Each row was made from one walk, in order. Every step used is in the known rows, and no mark comes twice. Write each row's walk.
Known rows
M-S-G-D: [ -2.3   4.1  21.4   8.0 -10.9   7.7   7.8  -8.3  21.3  20.1  -5.2  -6.1
   2.8  19.4 -12.3  -9.9 -13.2  38.4  -9.6   0.3  13.5]
M-S-G-H-D: [ 17.9  11.0  33.5  13.0  15.1  -6.1   5.2  -5.3  24.0  19.3  -7.8 -20.5
  -6.6  29.9 -16.0  -3.9 -35.0  34.0  -2.4  -7.1  22.9]
S-G: [ 12.5   2.2   2.8   7.8  -2.1  -5.6  18.4   7.6   1.2  12.9   0.4  -5.6
   3.9   1.0  -9.7   2.3  -9.3   9.5 -10.3 -11.4   6.3]
X-E-W-H: [  7.2  12.0   9.9  17.9  29.8 -11.8 -41.7  -1.2 -11.1 -12.5   2.9 -40.6
  -1.6   2.7  -2.5   4.4   8.1  28.3  22.0  -0.1  16.8]
M-S-G-H-K: [ 20.4  16.4  35.2   7.4  19.2  -2.8  25.7 -12.3  21.4  27.6  15.5  -2.4
 -16.4  27.1  -5.8   8.6 -34.0  16.2  12.1  14.7  15.5]
X-D: [ -3.6  -2.9   3.6  -6.5   6.7   3.8  -7.0  -3.6   4.5 -18.5  -2.3  -2.9
  -1.9  -7.1 -16.5  -2.4   3.1  16.0  -2.8   7.3   3.4]
D-G-H-K: [ 16.7  -5.2  18.0  -1.2  22.0  -6.4  -4.9   4.3  10.1  20.5  25.2 -12.9
  -8.4  25.2   6.0  18.7 -28.7  -6.4  22.4   3.4  26.1]
G-D-X-E-W: [-17.4  -9.1   4.5  -0.5  13.3  -4.4 -30.5  21.8  14.8 -12.0   1.3 -44.8
  17.2  16.3  -1.3 -12.5  18.2  51.2   7.9  10.2  31.2]
H-D-X: [-11.2  -8.4  -8.1   3.4  12.2  -7.1  -6.4  20.6  22.3 -12.1  -6.5 -22.8
  15.4   7.5 -14.0 -21.9  -8.1  12.2  -2.1   4.6  27.3]
G-D-X-E: [-18.0  -0.8   0.3 -15.2   2.4   8.6 -12.9  14.0  19.0  -3.3   3.3 -21.0
  12.3  22.3  -2.6  -7.7  18.0  50.2  -1.3   5.4  22.2]
G-D-X-E-W-H-K: [-16.4   1.9  17.7   6.8  43.8  -6.9 -37.1  14.5  16.3 -14.1  11.2 -48.5
   9.0  17.1  -5.0  -6.4   4.3  43.7  24.5  22.0  45.3]
E-X-D-G-S: [  4.5  -6.0  23.3  -7.7  15.3  -3.6 -16.0  -3.6  43.1   0.9   3.8 -13.4
   3.1  17.6 -22.0 -20.5   7.7  23.3  -5.9  -5.2  20.8]
M-S: [ -3.5   9.7   5.8   8.6  -5.6   4.7  -1.7 -17.5  12.5   6.5   3.8   1.3
  -6.3   9.5  -2.2 -12.2  -5.5   8.4  10.8  14.2  -1.2]
M-S-G-D-X-K: [-19.0   3.5  17.7  -3.5  -8.0   1.1  21.7  -6.1  38.5   5.6   4.4 -22.2
  13.0  20.3 -37.8 -20.4  -4.6  39.7   3.4  20.4  21.3]
D-X-E-W-H: [  1.2   1.5   3.2  13.9  29.4  -9.2 -34.3   7.6  -0.4 -14.6   7.9 -53.8
  12.5  10.9  -9.5  -9.6   8.8  32.3  33.1  12.0  26.3]
M-S-G-D-X: [ -9.1  -6.5  15.7   2.4  -9.5  11.0  13.9  -0.1  31.4  17.4   1.3 -21.1
  17.2  27.5 -18.3 -24.4 -11.5  41.4   2.3  12.6  22.6]
E-X-K: [-15.6  14.0  15.6  -8.5  11.7 -18.6   3.4  -0.4  22.7 -14.0  -2.7  -9.5
  -3.2  -8.7 -19.4  -3.4  20.2   0.4 -12.0   4.4   6.7]
G-D: [-12.7  -7.2  12.6  -9.4  -3.3   8.9  -9.3   1.2   6.4   0.8  -8.4  -2.0
   4.9   9.0   1.4  -1.5   0.4  20.2 -10.3  -3.9   9.1]
W-H-D-X-G: [ -2.3  -7.4  -3.5  12.3  25.4  -5.5 -17.8  24.8  23.6   1.0   1.6 -41.2
  29.2  16.4 -38.1 -18.6 -17.3  22.0  25.5  -9.1  29.9]
W-H: [  6.3   3.0  11.5   4.7  13.9   3.2 -13.5 -12.6  -8.8  -0.5  -3.0 -11.1
   0.2   3.6  -6.6   2.8  -7.7   1.8  15.1  -2.3   4.4]
M-S-G-D-X-E-W-H-K: [ -5.3  12.1  26.9  23.5  35.8  -7.1 -19.0   4.0  30.6   5.7  14.1 -52.9
   7.4  27.4 -17.1 -17.1 -11.4  62.4  24.0  24.9  49.0]

Write each row's walk
[ 21.8   0.4  27.6   4.2  20.5 -11.4   5.8  11.5   9.6  13.3  -9.8 -22.9
   0.3  19.7 -12.9   8.5 -28.6  24.9 -12.8 -22.0  24.7] -> S-G-H-D
[ -2.6 -11.7 -14.3   0.4   0.6  -0.2   9.5  25.8  20.2  11.6  16.7 -22.0
  28.9  13.1 -24.8 -12.8  -0.6  13.3  22.8   2.1   9.0] -> D-X-G
[ -5.5 -16.4   9.0  -5.8  -3.3   5.4  15.2  18.1  18.2  12.8  -1.6 -21.9
  23.8  18.9 -16.3 -11.6  -7.0  34.2  -8.2  -2.2  25.0] -> S-G-D-X
[  0.3  14.5   8.8  24.8  41.4 -22.1 -53.1  10.3  -0.2 -22.6 -10.5 -50.5
  -2.0   2.4  -8.5  -4.6   0.3  35.2   7.9  -9.4  33.8] -> X-E-W-H-D
[ 13.8  -5.2   7.1   2.3  -1.6   0.4  -5.4  -4.9  23.9  21.5  13.4  -1.9
   4.8  27.9  -5.9 -11.3  -7.0   4.8   9.1 -11.4   8.7] -> D-G-S
[-14.2  -5.2  17.9  -6.1   8.3  -2.8  -9.6  24.7  31.8  14.8  -2.5 -18.9
  20.9  12.7 -16.7  -7.1  12.7  32.8 -11.8 -16.4  16.5] -> E-X-G-D
[ -2.7  -9.5   9.5  -2.0  11.4  -8.6 -23.1   8.0  22.1  -8.4   5.2 -25.4
   4.5  -0.3 -15.2  -8.2   7.2  14.8  -5.1  -0.5  25.6] -> E-X-D-G
[ -8.2  -0.3  20.2 -14.8  24.9 -11.9   0.4   6.6  25.7 -15.2  -1.2 -30.5
   6.1  19.6 -30.8  -3.5 -13.1  17.5  10.8   9.2  27.5] -> G-H-D-X-K
[  4.5  -8.1   0.8  -5.1   3.5   4.1  17.2  13.6  42.1  20.3  16.8  -9.2
  26.3  31.2 -31.3 -26.8   0.7  21.0  21.1  -3.0   3.2] -> D-X-G-S
[ 13.2  -7.6  22.0  -8.8  28.2  -0.9 -10.4  -0.2  14.0   2.0  23.0 -16.3
 -11.4  18.1 -10.6  16.7 -25.0   9.1  20.0  11.6  29.1] -> X-D-G-H-K
[  2.6  -2.6  15.9   5.5  39.7 -19.0 -33.2  22.7  17.8 -14.3  -0.4 -59.3
   7.7  25.5  -6.2  -5.3  -3.5  45.9  14.8   3.6  41.6] -> G-H-D-X-E-W
[ -4.6   7.0 -11.9  -5.1   5.9  -0.3  -3.1  12.8  12.5  -4.7  11.3 -18.1
   6.4  12.9  -2.8  -8.5  15.4  29.0   9.9  10.0  13.0] -> D-X-E
[ -8.3   4.1  14.4  15.8   6.5  -4.2 -13.5  11.3  28.9   7.1   5.3 -49.4
  14.9  27.0 -14.2 -23.0   4.4  67.7   8.5  15.6  35.2] -> M-S-G-D-X-E-W
[ -3.9  12.2  -1.6   5.9  30.7  -6.8 -29.5  11.5  14.9 -15.8  -3.4 -38.1
   8.4  16.8 -16.7 -12.8  -0.5  38.0  10.6  -0.4  34.8] -> W-H-D-X-E
[ 10.3 -17.5  10.6 -10.4   9.7   3.6   9.7  18.2  18.7  20.3  19.3 -27.5
  22.1  32.7 -22.7   1.5 -12.5  20.6  33.9  -0.9  11.6] -> D-X-G-H
[ -2.1 -14.7  -0.5  26.4  36.4 -17.8 -33.9  31.9  19.8  -8.8   1.7 -65.8
  34.4  10.1 -38.5 -23.0 -14.5  23.2  33.6  -3.8  38.9] -> E-W-H-D-X-G
[  3.8 -13.1  -4.7  -1.6   0.7   1.8 -19.1   1.9   7.0  -6.9  11.2 -17.0
   3.0   1.6 -16.1  -1.8  -5.6  10.5   8.6   2.2  17.0] -> X-D-G
[ -9.0  -0.7  16.8  -8.8  17.2  -4.6  -9.6   2.6  19.1 -20.5  -9.3 -11.1
  -0.5  -9.1 -15.5  -9.0  15.4  19.3 -16.5   5.0  12.4] -> E-X-D
[  8.6   5.6   1.9  31.3  37.3 -24.3 -66.1  16.0   3.8 -10.5   3.7 -64.2
   4.6  12.4  -8.7  -4.4  -9.1  30.8  18.4 -14.9  47.7] -> X-E-W-H-D-G
